Every row comes from one small tree of marks. Brackets hold a mark, then the marks that hang from it, in alphabetical order. Every link used is in the known rows. Which tree was each row made from?
Known rows:
(lomed (sakiv (dege (rese tezotu tilit)) faruka)): [ 1.732 -0.480 -2.090 -6.378  1.162  5.122  3.499  0.858 -0.275  2.995
 -1.281 -1.955  3.388  0.868 -0.327 -3.672 -3.119 -0.858 -1.625 -2.521
 -1.556]
(rese dege): [ 0.235 -0.491 -2.748 -2.624 -2.778 -1.042 -0.452  3.273 -1.961 -2.505
 -2.825 -0.099 -1.235  3.427  0.255  4.040 -3.190  1.601  0.519  1.522
 -1.300]
(matov (pubad (lomed (sakiv faruka)))): [ 0.339 -2.442  3.001 -2.633 -1.647 -3.198  2.705  2.054  0.861 -0.593
 -0.901  0.568 -1.663  1.357  0.707  0.286 -0.422 -1.041 -1.173 -0.817
  1.184]
(matov (pubad (lomed (sakiv (dege rese) faruka)))): [ 1.036 -2.659  2.948 -1.987 -2.711  0.574  2.925  0.141  1.926  2.236
  0.499 -0.419 -0.390  0.761  2.642 -4.692  0.147 -3.685 -3.296 -2.855
  1.286]
(pubad lomed): [-1.064 -0.714  0.079  2.284 -0.683 -1.930  0.159  2.569 -0.480 -3.070
 -0.673 -0.494 -3.267  2.608  0.145  4.706 -2.013  0.835 -1.581  2.794
  0.987]
(lomed (sakiv (dege (rese tilit)) (faruka pubad))): [ 0.122  2.464 -0.145 -3.955  1.074  3.043 -0.160 -1.313 -0.463  2.281
  0.420 -2.292  2.625 -3.709 -2.212 -6.067 -0.703 -0.591  0.526 -3.875
  0.292]
(faruka (pubad lomed) sakiv): [-1.459  1.866  0.074  3.092  1.261 -3.598 -3.457 -2.082  0.620 -1.950
 -0.616 -0.812 -1.420  1.410 -4.850  6.477 -0.485  0.239  1.908  0.546
  0.830]
(sakiv (dege rese) (faruka (pubad matov)) lomed): [-1.606  1.181 -0.264  1.931  0.178  1.039 -1.682 -5.474 -1.229  0.547
  2.967  3.178  1.729 -3.656  1.488 -4.828  3.998  0.294  2.895  1.172
  0.175]
(lomed (sakiv (dege rese) (faruka (pubad matov)))): [-1.027  1.725  0.875  0.175  1.854  0.120  0.388 -3.641 -1.733  1.904
  2.569  0.473  2.501 -4.748  2.113 -5.868  1.773 -1.402  1.456 -1.291
  1.860]
(lomed sakiv): [ 0.860 -0.652  0.859 -1.064 -1.535 -2.410  1.127  3.985 -1.087 -3.439
 -2.261  0.027 -1.689  0.645  1.744  1.105 -1.051  1.614 -1.828 -0.144
  0.297]
(sakiv dege faruka lomed): [ 0.362 -0.902  1.746 -0.742 -1.038 -0.727  1.929  2.375  0.806 -1.985
  0.286  2.981 -2.006 -1.590  1.935 -2.644  4.061  1.128  0.425  0.431
 -1.807]
(sakiv (faruka pubad)): [-1.845  2.200  0.151 -1.706  0.964 -3.580 -1.203 -0.955 -1.838 -3.044
 -0.134  0.514 -0.866 -1.785 -1.212  0.381 -0.806  3.091  3.199  0.630
  0.847]
(pubad (lomed (sakiv dege)) matov): [ 0.484 -1.156  1.595  3.903  2.170 -0.588  3.116  3.315  0.064  1.271
  1.357  0.069 -0.757 -1.122  3.019  0.741  1.251 -2.101 -2.208  1.230
  1.132]
(tezotu (rese dege tilit)): [ 0.028 -0.896 -5.485 -6.908 -2.200  3.390 -0.969  5.118 -2.275  2.219
 -1.355 -3.169  1.965  4.351 -3.655  6.034 -6.758  3.877  1.218  2.965
 -2.763]
(tezotu (rese tilit)): [-0.480 -1.183 -2.449 -5.024 -1.446  2.494 -0.702  5.088 -1.870 -0.208
 -0.149 -2.826  0.720  3.353 -2.110  5.457 -5.992  5.068  0.207  2.838
 -1.246]
(sakiv faruka): [-1.524 -0.351  1.260 -2.699 -0.665 -3.037  1.391  1.972 -1.823 -4.568
 -0.470  1.232 -2.203  0.226  0.473  1.686 -0.876  2.218  1.061  1.057
  0.678]
(pubad (lomed (sakiv (dege rese) faruka))): [-0.503 -0.348  1.638  0.975  0.228  0.667  2.801  0.339  0.782  1.351
  1.250 -0.842 -0.706 -1.492  0.539 -4.592  1.345 -3.746 -3.101 -1.400
  1.521]
(rese dege tezotu tilit): [ 1.837 -0.602 -6.921 -6.786 -0.493  3.542  0.332  3.289 -1.841  0.989
 -4.303 -2.108  2.205  5.891 -2.459  6.051 -7.325  2.341  1.094  1.780
 -3.664]
(faruka (sakiv lomed)): [ 0.023 -0.902  1.287  0.869 -2.990 -2.773 -1.961  0.392  0.439 -4.736
 -2.054  3.080 -1.901  2.484 -1.923  5.243  2.743  1.960  0.967  0.754
 -1.606]
(faruka pubad): [-0.474  1.625 -0.887 -0.292 -0.185 -2.374 -2.495  0.134 -1.380 -3.313
 -1.448 -0.477 -1.173  0.209 -0.026  1.992 -2.309  3.717  1.618  1.005
  0.568]
(faruka (pubad lomed) (sakiv dege)): [ 0.002  1.580  0.820  3.179  2.062 -2.008 -2.162 -0.777  2.163  0.458
 -0.034 -1.237 -1.074  0.242 -3.052  3.461  0.732 -0.896  0.836 -1.115
  0.018]
(faruka (pubad (lomed sakiv))): [-0.036  1.764 -0.558  2.823  1.532 -2.577 -1.413  0.181  0.267 -0.414
 -0.965 -1.762 -1.051 -1.044 -1.889  0.974 -0.492  0.404 -0.500  0.540
  1.113]

Write each row's tree:
[-0.535 -1.204  0.761  4.163  0.343  1.711  1.750  0.063 -0.507  1.621
  2.126 -0.484  0.277 -0.282  3.066 -1.361  0.565 -3.516 -3.359  0.712
  2.015] | (pubad (lomed (sakiv (dege rese))) matov)
[-0.355  1.795  0.890 -1.736  1.802 -1.854  0.174  0.295  0.061 -0.700
  0.404  0.013 -0.517 -3.233  0.502 -2.660  0.391  1.838  2.254 -1.054
  0.132] | (sakiv dege (faruka pubad))
[-2.984  1.437 -0.062  3.537  2.827  0.596 -0.569 -4.831 -1.331  2.259
  4.077 -0.011  0.887 -2.853  0.340 -2.246  0.708 -1.984  1.589  1.398
  2.348] | (sakiv (dege rese) (faruka (pubad lomed matov)))
[-2.097  1.496  0.635  3.118  4.637 -1.736  0.516 -1.792 -0.682  1.637
  3.346  0.429 -0.025 -3.366  0.076  0.010  1.552 -0.611  2.740  1.979
  1.585] | (sakiv dege (faruka (pubad lomed matov)))
[-1.615 -0.583  1.729  2.778  1.819  0.665  3.388 -1.102 -0.999  1.924
  3.317  0.579  0.738 -2.247  1.970 -3.298  1.970 -4.061 -1.637  0.427
  2.217] | (pubad (lomed (sakiv (dege rese) faruka)) matov)
[ 2.372 -1.459 -4.380 -2.904 -1.846  7.051 -0.046  0.097  0.711  1.551
 -1.837 -0.443  2.156  3.677  0.440 -0.959 -2.522  1.010 -1.680  0.389
 -3.667] | (sakiv (dege (rese tezotu tilit)) lomed)
[ 2.219 -1.170 -3.101 -2.846 -1.734  5.826 -1.188 -1.726  1.657  1.314
 -2.225  0.303  2.739  4.497 -2.730  2.129 -0.807 -0.330 -0.528 -1.228
 -3.936] | (faruka (sakiv (dege (rese tezotu tilit)) lomed))
[ 3.166 -3.321  2.818 -0.956 -2.262 -0.556  2.735  4.523  2.901  1.447
 -1.526 -0.908 -1.692  2.242  3.714 -0.781 -0.808 -1.518 -3.785 -1.974
  0.130] | (matov (pubad (lomed (sakiv dege))))
[ 1.485 -1.254  1.931  0.919 -2.255 -0.905 -0.528  1.652  2.105 -2.703
 -1.346  2.701 -1.664  1.271 -0.046  2.363  3.919  0.669 -0.055 -1.026
 -2.339] | (faruka (sakiv dege lomed))
[-2.264  1.393 -0.214  1.540  1.193 -2.920 -1.840 -3.660 -2.383 -2.127
  1.703  4.191  0.489 -3.196 -0.509  0.199  3.338  2.861  5.339  3.110
  0.149] | (sakiv (faruka (pubad matov)) lomed)
[ 0.388 -0.691 -4.738 -4.582 -1.438  5.028 -0.529 -0.278 -2.226 -0.828
 -2.631 -2.235  1.971  5.551 -0.911  3.396 -7.243  2.112 -1.006  1.146
 -1.387] | (dege (rese tezotu tilit))
[-3.572  1.884 -0.093  3.120  4.019 -3.279 -0.695 -3.139 -2.389 -0.550
  2.864  1.123 -0.113 -2.186 -1.853  2.686  0.162  0.498  3.686  3.556
  2.421] | (sakiv (faruka (pubad lomed matov)))
[-1.182 -0.142  1.812  0.474  1.354 -3.166  2.635  2.172 -0.313 -1.559
  0.151  0.035 -2.028 -0.866 -1.372  0.505  0.731 -0.941 -1.194  0.749
  1.328] | (pubad (lomed (sakiv faruka)))
[-1.311  1.729 -0.299 -0.389 -0.234 -2.836 -2.289 -2.162 -0.770 -2.981
 -0.160  2.834 -0.861 -2.395 -1.608 -1.103  2.721  3.362  3.725  1.347
 -0.851] | (sakiv (faruka pubad) lomed)
[-0.917  1.052  0.643  1.609  1.936 -1.249 -0.388 -2.051 -0.684  0.205
  2.365  3.709  0.832 -4.334  1.460 -2.682  4.643  1.660  4.110  1.632
 -0.504] | (sakiv dege (faruka (pubad matov)) lomed)
[ 1.260  1.314  0.239  2.917  2.373 -1.116  0.135  1.628  1.992  1.964
 -0.228 -2.223 -1.054 -2.243  0.042 -1.882  0.848 -0.957 -1.635 -1.233
  0.501] | (faruka (pubad (lomed (sakiv dege))))
[ 3.063 -0.796 -3.131 -4.882 -0.207  6.106  2.020  1.844  0.260  2.716
 -2.419 -3.192  3.149  2.799  0.835 -1.975 -4.574 -0.462 -3.289 -2.165
 -1.962] | (lomed (sakiv (dege (rese tezotu tilit))))
[ 2.282 -3.170  2.039 -0.525 -4.012  1.778  1.506  1.133  2.283  2.025
 -0.970 -1.391 -0.762  2.840  3.899 -3.017 -1.335 -3.126 -4.978 -2.496
  0.878] | (matov (pubad (lomed (sakiv (dege rese)))))
[-0.559  1.096 -0.462  4.893  1.905  1.151 -1.000 -3.083 -0.231  3.256
  2.287 -1.266  1.640 -2.208  1.417 -2.773  0.634 -2.801 -1.180  0.081
  2.255] | (faruka (pubad (lomed (sakiv (dege rese))) matov))
[ 0.418  1.100  0.566  4.570  3.881 -0.986  0.363  0.163  0.318  2.571
  1.609 -0.718  0.615 -3.112  1.214 -0.685  1.480 -1.358 -0.079  0.611
  1.350] | (faruka (pubad (lomed (sakiv dege)) matov))
[ 1.708 -2.814  1.876 -0.889 -3.056 -2.202  1.348  3.087  1.233 -0.937
 -2.136 -0.387 -1.833  3.355  2.091  2.191 -2.024 -0.221 -2.942 -0.418
  0.919] | (matov (pubad (lomed sakiv)))
[ 2.349 -2.591  1.010 -2.754 -3.289  4.750  1.251  1.898  1.894  3.167
 -0.934 -2.697  0.564  3.051  0.931 -1.709 -3.359 -2.855 -4.490 -3.228
  0.290] | (matov (pubad (lomed (sakiv (dege (rese tilit))))))
[-0.814  1.701  0.055  3.509  0.168  0.182 -3.466 -4.106  1.700  0.907
  0.579 -1.712 -0.168  0.986 -3.168  1.440  0.047 -2.442 -0.285 -1.595
  0.911] | (faruka (pubad lomed) (sakiv (dege rese)))
[ 0.269 -0.457  1.968 -2.385 -1.148  0.544  2.803  0.918 -0.216 -0.391
  0.253 -0.133 -0.079 -1.758  2.281 -5.782  1.110 -1.802 -2.199 -2.545
  0.751] | (lomed (sakiv (dege rese) faruka))
[ 0.074  0.773  0.930  3.293  0.713 -1.441 -2.827 -2.670  0.546 -0.525
  0.777  3.154  1.010 -1.644 -0.494  2.270  4.612  0.944  3.652  0.314
 -1.290] | (faruka (pubad matov) (sakiv dege lomed))
[-1.194  1.232  0.964  5.089  3.531 -1.965 -1.775 -2.283  0.585  1.202
  1.688  0.199  0.403 -0.700 -1.954  4.976  1.469 -1.375  2.268  0.617
  1.101] | (faruka (pubad lomed matov) (sakiv dege))
[ 0.091  1.274  0.531 -0.155  0.428 -1.307 -0.742 -0.686  0.980 -0.641
  0.486  2.352 -0.661 -3.822  0.150 -4.077  3.972  2.083  2.723 -0.149
 -1.399] | (sakiv dege (faruka pubad) lomed)
[ 0.652 -1.174  1.127  1.228 -4.043  1.255 -1.765 -1.522  1.462 -1.929
 -0.841  2.078 -0.872  1.935  0.091  0.254  3.230 -0.814 -1.195 -1.465
 -1.459] | (faruka (sakiv (dege rese) lomed))
[ 0.314  1.226 -0.061  1.829 -2.276  0.844 -4.395 -4.529  1.754 -0.600
 -0.448  1.411  0.495  0.007 -1.703 -1.168  3.417 -0.053  0.993 -1.948
 -1.180] | (faruka pubad (sakiv (dege rese) lomed))
